What can hang from each mark:
J603: J304 J336 J507
J507: J603
J792: J304 J435 J507
J336: J73 J637
J304: J792
J637: J336 J546
J435: J792

Each row was made from one small tree. Brackets hold a mark, then the marks that hang from it, in the order of their numbers. Every link used is in the known rows. Write each row's tree.
In the rows, 128 means zero.
Known rows:
(J336 J73 J637): [120 125 115 145 169  83 139 136 126 109 122 150 145 157 123  96 105  90
 111]
(J637 J336 J546): [129 117 129  92 188 169 100  98 112 183 134 101 123 174 108 154 116 154
 140]
(J603 (J336 J637)): [112 137 116 120 146 104 107 132 113 146 118 136 128 143 105 112 124 131
 122]
(J507 (J603 (J304 (J792 J435)) J336)): [103 139 110 147 102  99 136 132 129 131 118 141 107 138 119 131 131 150
 140]
(J507 (J603 J304 J336)): [113 141 106 143 126  96 135 129 122 125 117 144 111 132 119 120 138 147
 143]
(J792 J304 J435 (J507 J603)): [ 99 158 110 155  24  99 135 120 143 131 118 143 104 180 176 172 100 123
 130]
(J507 (J603 J304 (J336 J73))): [111 140 109 154 126  85 144 126 122 115 118 149 116 148 124 127 125 140
 140]
(J792 J435 (J507 J603)): [ 98 137 105 141  69  94 138 134 141 162 117 124 112 160 152 167 116 124
 138]
(J435 (J792 J304 (J507 (J603 (J336 J73 J637))))): [110 136 106 141  97 124 127 189 144 120 123 130 117 171 119 138  86 109
 178]
(J637 J546): [134 121 135 103 167 149 114 114 119 153 131 113 114 137 123 144 121 131
 138]
(J603 J304 (J336 J73)): [109 132 145 158  84  76 133 111 107 112 128 158 110 160 142 159  98 146
 131]
(J435 (J792 J304 J507)): [120 129 127 133  72 145 122 184 145 122 130 122 112 157 130 156  86 115
 177]
(J603 (J304 J792) (J336 J73) J507): [102 102 138 158  61  68 127 129 107 134 123 140 107 165 147 140  69 143
 164]
(J603 (J304 J792) J507): [119  94 135 143  68  89 128 138 120 132 123 133 105 126 151 116  92 130
 167]
(J603 J507): [128 107 118 123 117 107 125 130 118 145 122 118 123 134 139 114 111 123
 162]
(J603 (J304 (J792 J435)) (J336 J73 (J637 J546)) J507): [ 93 105 130 142  88  53 119 120 101 152 119 144  97 175 139 135  71 130
 158]
(J507 (J603 (J304 (J792 J435)))): [112 133 110 149 109 105 147 136 139 118 120 141 111 125 127 120 135 135
 138]

Which tree is each row?
[ 90 162 111 162  20  89 135 116 137 133 118 146 104 198 175 184  88 128
 130]
(J792 J304 J435 (J507 (J603 (J336 J73))))
[ 92 126 145 150  30  89 117 128 119 149 125 140  96 154 146 174  91 154
 134]
(J603 (J304 (J792 J435 J507)) J336)
[106 122 106 142 110  83 123 150 125 154 112 131 116 163 141 135  92 118
 146]
(J792 (J507 (J603 J304 (J336 J73 (J637 J546)))))
[ 92 121 115 141  89 111 124 150 142 166 121 117 118 171 133 150  91 122
 132]
(J304 (J792 J435 (J507 (J603 (J336 J73 (J637 J546))))))
[101 151 131 151   4 102 127 112 138 134 125 143 103 180 187 189  86 123
 123]
(J792 J304 J435 J507)
[126 116 132 109 189 156 115  95 112 169 137 108 130 196 117 161 100 145
 136]
(J637 (J336 J73) J546)
[ 99 116 133 143  52 124 124 149 146 159 127 115 119 153 146 161  94 127
 130]
(J304 (J792 J435 J507))
[ 99 139 104 156 122  77 141 136 129 121 115 152 116 152 118 114 120 131
 132]
(J507 (J603 (J304 (J792 J435)) (J336 J73 J637)))
[ 87 139 107 155  59  61 138 130 130 156 114 143 105 174 152 167 102 124
 135]
(J792 J435 (J507 (J603 J304 (J336 J73 J637))))
[105 125 104 149  96  76 128 154 128 146 111 136 121 160 143 130  95 118
 143]
(J792 (J507 (J603 J304 (J336 J73 J637))))
[101 136 106 147 136  84 137 131 126 130 116 147 111 155 116 120 119 132
 135]
(J507 (J603 (J304 (J792 J435)) (J336 J73 (J637 J546))))
[111 113 132 136  72  70 116 117  96 145 119 140  97 142 144 136  99 151
 169]
(J603 J304 J336 J507)
[105 104 135 141  58  83 112 132 106 149 120 132 100 144 140 132  86 152
 169]
(J603 (J304 J792) J336 J507)
[ 90 124 113 150  76 102 129 155 145 158 120 122 124 168 134 143  94 121
 130]
(J304 (J792 J435 (J507 (J603 (J336 J73 J637)))))
[113 137 112 134  83 139 123 186 145 126 125 123 111 161 120 149  94 122
 183]
(J435 (J792 J304 (J507 (J603 J336))))
[ 97 121 117 144  65 121 130 154 151 158 123 115 119 153 139 150 102 127
 134]
(J304 (J792 J435 (J507 J603)))
[ 93 160 106 143  45  95 120 117 133 149 114 142  98 189 164 170  95 125
 131]
(J792 J304 J435 (J507 (J603 (J336 (J637 J546)))))
[105 117 145 154  39  95 132 135 133 131 127 141 102 136 157 160  95 133
 133]
(J603 (J304 (J792 J435 J507)))
[ 98 118 146 165  49  81 125 138 119 130 126 145 111 171 149 164  70 142
 134]
(J603 (J304 (J792 J507)) (J336 J73))
